What can hang from each mark:
j963: j253 j277
j404: j277 j688
j26: j277
j253: j963
j996: j578
j277: j26 j404 j495 j613
j688: j404 j495
j86: j495
j51: j136 j277 j996
j578: j856 j907 j996

Each row was made from one small tree. Brackets hold a mark, then the marks that hang from it, in the order of their numbers. Every link used is in the known rows. Write each row's tree.
In the rows, zero is written as 128.
Known rows:
{j26 {j277 {j404 {j688 j495}} j613}}: [113 103 126 156 119 126 115 112 120 166  90 139 139 129 116 150  96 139
 120 128 145 139 107 124 134 128 109 131 107 132 125 142]
{j51 j136 j277}: [113 118 127 108 101 122 133 136 121 197 109 127 120 157 127 138 109 150
 132 110 141 118 121 138 134 125 154 131 133 133 125 140]
{j963 {j277 j613}}: [121 106 127 123 117 137 149 158 124  95 119 131 136 114 127 152 131 128
 113 120 134 129 124 102 138 118 121 132 106 133 132 133]
{j277 j26 j404 j495 j613}: [130  99 128 149 125 150  89 149 103  98  79 124 142 111 108 119 126 150
 111 138 145 138 122  99 133 112 106 127  90 141 121 132]
{j51 j136 {j996 {j578 j856}}}: [ 96 133 133 126 109 134 107 122 111 205 139 120 132 170 125 162 114 132
 140 111 129 104 128 141 141 136 143 136 135 143 132 122]
{j253 {j963 {j277 j26 {j404 j688}}}}: [111 113 121 119 119 144 131 133 115 123 118 136 134 116 121 119 122 133
 125 132 136 127 118 129 149 131 113 130  67 126 129 130]
{j578 j856 j907 j996}: [110 119 141 140 135 131 139 139 109 131 138 116 139 133 129 134 118 113
 122 112 137 102 135  59 145 152 112 129 158 122 119 135]
{j963 j253 {j277 j404}}: [128 112 117 103 106 157 168 135 135  34 117 136 133  95 119 138 137 130
 107 117 128 122 103  73 147 116 119 137 129 135 126 130]
{j688 j404 j495}: [105 128 122 137 101 107 100 129 112 116 127 129 129 139 123 148  97 138
 139 123 139 113 128 143 137 137 101 133  73 122 135 138]
{j996 j578}: [119 120 129 132 101 132 117 128 111 161 139 130 134 106 137 148  98 119
 129 131 139 119 124 145 153 137 127 133 117 133 133 133]
{j277 j26 {j404 j688} j495 j613}: [137  98 133 159 137 160  86 136 104 114  81 121 142 106 109 122 113 149
 110 140 144 141 113 113 133 116 105 124  80 135 121 135]
{j688 j495}: [112 131 127 135 103 111 104 128 114 128 122 127 130 130 120 137  92 134
 128 123 141 117 121 125 136 140 115 133  74 123 132 136]
{j404 {j277 j26 j495 j613} j688}: [121  99 145 170 132 161  81 145 120 128 116 112 136 103 121 144 101 119
 121 132 140 135 110 169 132 115 116 123  74 129 125 136]
{j277 j26 j613}: [110 113 131 149 123 127  99 160 112 130 117 122 136 126 125 134 107 138
 116 127 138 139 135 114 131 118 113 128  88 129 127 128]
{j404 j688}: [128 120 136 146 133 143 112 112 116 155 120 126 132 116 131 139  98 124
 124 124 136 130 107 149 139 136 121 126  96 116 132 139]
{j578 j907}: [115 109 131 142 121 143 123 151 112 148 136 129 134 123 136 128 107 131
 118 125 131 124 121 122 141 136 126 132 129 116 127 144]
{j26 j277}: [102 110 124 143 120 122 123 120 119 159 110 140 135 131 128 135 106 133
 122 124 146 130 110 132 139 131 116 134 116 131 125 139]
{j963 {j277 j26 j404 j495 j613}}: [129  97 124 126 121 153 132 155 115  62  97 127 138 101 113 129 137 145
 106 131 140 130 120  88 139 112 110 131  90 141 125 129]
{j404 {j277 j495}}: [116 108 136 145 111 148  98 142 120 108 115 122 133 109 122 139 127 113
 127 128 142 120 113 162 139 118 125 130 108 136 127 138]
{j963 j253 {j277 j26 j495 j613}}: [122 103 123 120 120 161 147 175 126  28 120 126 139  98 120 130 123 138
 100 121 132 127 106  65 139 108 111 133  91 141 121 127]
{j996 {j578 j856 j907}}: [119 118 134 140 102 143 135 138 105 163 154 124 134 113 138 151  96 115
 125 128 136 110 133 123 156 143 124 134 142 130 128 135]
{j253 {j963 j277}}: [107 115 122 114 114 135 139 145 116 129 124 139 135 125 128 126 126 124
 128 127 136 123 119 129 148 132 118 131  78 128 132 133]
{j277 j26 j404 j613}: [119 109 126 145 117 135  99 141 113 117  95 126 136 118 114 133 122 144
 114 132 138 142 133 104 134 115 111 130 103 133 126 129]
{j963 j277}: [120 113 125 115 116 138 151 142 123  87 125 132 131 109 128 139 131 128
 115 119 135 122 119 111 144 125 122 134 104 130 132 132]
{j26 {j277 {j404 j688}}}: [113 106 124 146 123 135 121  97 120 161  95 141 136 122 120 136 106 136
 121 128 145 135 103 135 141 132 113 132 120 129 124 141]
{j253 {j963 {j277 j613}}}: [107 110 123 120 114 133 137 156 116 133 120 138 138 129 128 135 126 124
 127 127 135 128 121 123 145 127 118 130  79 130 132 134]
{j51 {j277 j26 j495} j996}: [101 114 122 124 114 137  95 143  99 176 102 128 125 141 127 103 105 156
 133 128 139 124 121 118 132 116 141 125  84 128 132 132]
{j86 j495}: [133 125 123 143 115 146 112 129 104 109 120 124 131 121 132 116 127 119
 126 116 143 129 116 105 144 127 127 131 138 134 133 137]
{j26 {j277 {j404 j688} j495 j613}}: [122  93 129 158 130 143 113 118 114 155  78 139 144 122 115 138 109 140
 116 133 148 139  99 123 135 123 109 129 112 139 121 144]
{j51 j277 j996}: [ 98 120 122 119 105 125 113 133 108 198 108 135 123 149 133 125 109 143
 138 120 133 124 123 125 134 120 150 126 112 123 138 136]
{j277 j26 {j404 j688} j495}: [136 108 130 146 135 164  88 114 103 104  89 122 136 100 110 104 114 149
 114 140 146 131 106 126 140 126 107 126  77 130 121 133]
{j277 j26 j404 j495}: [129 109 125 136 124 154  92 127 102  87  88 125 135 105 109 101 127 150
 114 138 147 128 115 112 140 122 108 130  90 136 121 131]

Which tree is each row?
[103 115 121 116 116 136 132 148 114 122 128 135 133 124 127 118 121 130
 126 129 137 125 123 127 148 131 115 131  65 127 130 128]
{j253 {j963 {j277 j26}}}
[110  97 129 154 126 130 114 140 113 154  93 138 144 131 123 136 109 137
 117 129 149 135 106 120 134 122 111 131 110 141 122 143]
{j26 {j277 j495 j613}}
[116 101 123 142 121 138 116 111 112 136  83 141 140 121 115 123 119 142
 119 132 151 130 101 121 141 127 110 133 119 140 121 142]
{j26 {j277 j404 j495}}
[133 111 131 152 116 134 105 120 117 142  91 129 138 121 114 156 105 135
 120 128 137 137 116 119 133 126 113 127  98 126 131 140]
{j277 {j404 {j688 j495}} j613}
[108 106 124 124 120 142 125 164 110 118 116 134 139 123 123 120 124 133
 123 132 139 128 120 118 144 124 111 129  60 134 128 131]
{j253 {j963 {j277 j26 j495 j613}}}
[124 112 130 156 121 136  90 128 113 130  98 121 135 117 110 138  95 146
 116 133 139 141 125 114 132 123 105 127  72 125 126 131]
{j277 j26 {j404 {j688 j495}} j613}
[113 106 143 167 127 150  89 139 126 141 127 114 132 108 125 154  97 115
 123 128 135 138 119 172 133 117 119 124  83 123 128 134]
{j404 {j277 j26 j613} j688}
[ 99 118 117 119 104 132 103 125 106 180  98 132 122 140 123 112 110 156
 134 126 135 129 128 114 134 116 143 127 103 125 134 130]
{j51 {j277 j26 j404} j996}
[128 105 119 112 106 155 166 150 135  42 111 135 138 100 118 151 135 130
 104 117 126 129 107  64 142 109 118 135 130 138 127 131]
{j963 j253 {j277 j404 j613}}
[ 95 115 128 118  94 123 113 146 113 252 119 127 126 173 131 161  98 149
 141 114 130 119 129 138 133 119 164 130 131 141 133 132]
{j51 j136 {j277 j613} {j996 j578}}
[140  98 130 146 119 149 103 141 107 111  72 131 145 116 111 136 136 138
 115 134 143 134 113 103 134 114 115 128 118 142 126 141]
{j277 j404 j495 j613}
[ 95 118 127 152  96 112  84 148 119 105 132 120 128 133 118 159  96 131
 138 125 138 118 136 158 133 123  99 131  65 126 132 134]
{j688 {j404 {j277 j26 j613}} j495}
[121 100 126 149 129 146 114 103 114 148  84 139 140 118 116 126 109 141
 119 133 150 132  94 131 140 130 110 131 112 135 121 143]
{j26 {j277 {j404 j688} j495}}
[121 104 133 153 131 142  88 167 103 111 102 120 141 119 119 121 113 144
 113 133 144 136 123 108 130 116 109 126  74 137 122 132]
{j277 j26 j495 j613}
[118 103 122 121 115 145 133 150 112 118 102 140 141 122 119 127 134 130
 124 133 138 127 115 115 146 124 114 130  79 136 130 136]
{j253 {j963 {j277 j404 j495 j613}}}
[117 107 120 114 115 146 134 139 111 113 106 140 138 118 120 119 135 130
 126 133 139 122 112 122 149 129 115 131  80 134 129 135]
{j253 {j963 {j277 j404 j495}}}
[128 103 124 121 113 142 150 144 124  85 104 134 136 109 119 150 140 133
 111 123 134 131 123  95 140 115 119 133 116 136 131 133]
{j963 {j277 j404 j613}}
[113 113 140 158 126 153  91 123 125 134 133 114 127 103 125 142  97 115
 126 127 136 130 114 182 138 124 121 126  82 120 128 133]
{j404 {j277 j26} j688}
[133 104 123 119 115 162 164 141 136  52 111 133 138  97 119 153 127 129
 104 118 126 131 101  74 141 111 117 133 121 134 127 133]
{j963 j253 {j277 {j404 j688} j613}}
[107 112 123 121  99 137 106 137  99 204 111 133 128 132 134 126  97 142
 139 130 138 118 117 130 142 122 151 126 105 134 136 136]
{j51 {j277 j495} {j996 j578}}
[101 120 122 107 100 129 113 119 116 217  95 130 121 175 118 138 121 159
 139 111 131 117 121 130 131 119 160 132 138 135 131 134]
{j51 j136 {j277 j404} j996}
[110 113 142 169 117 138  81 138 125 137 130 112 130 112 118 157  79 120
 126 128 137 132 119 168 130 123 114 126  54 122 128 134]
{j404 {j277 j26 j613} {j688 j495}}
[100 119 122 118  94 127 114 132 106 219 123 135 124 137 139 135  93 138
 141 125 134 121 126 134 142 124 154 128 114 128 139 134]
{j51 j277 {j996 j578}}
[109 109 129 143 111 137 100 139 117 104 122 126 132 123 126 147 130 121
 137 125 138 117 121 170 141 118 110 130 110 131 132 139]
{j688 {j404 {j277 j495}}}
[125 118 127 142 127 148  99 106 113 123 105 124 130 107 116 119 108 143
 118 133 139 135 118 130 141 128 111 128  90 121 126 130]
{j277 j26 {j404 j688}}
[122 110 121 111 119 163 149 159 126  20 126 127 134  93 120 117 125 138
 103 121 133 120 102  74 144 115 112 134  90 138 121 126]
{j963 j253 {j277 j26 j495}}
[107 119 126 110 105 122 123 141 119 188 114 122 117 154 125 126 103 159
 129 114 142 120 127 136 133 123 148 130 115 132 122 134]
{j51 j136 {j277 j26}}
[111 110 124 147 118 129 117  97 120 158  96 140 135 124 117 137  97 139
 122 129 146 132 103 133 140 135 110 133 106 129 124 141]
{j26 {j277 {j404 {j688 j495}}}}
[106 105 130 151 114 137  91 153 116 102 121 122 134 123 125 147 124 127
 133 128 138 124 129 161 137 112 105 129  97 133 130 136]
{j688 {j404 {j277 j26 j495 j613}}}
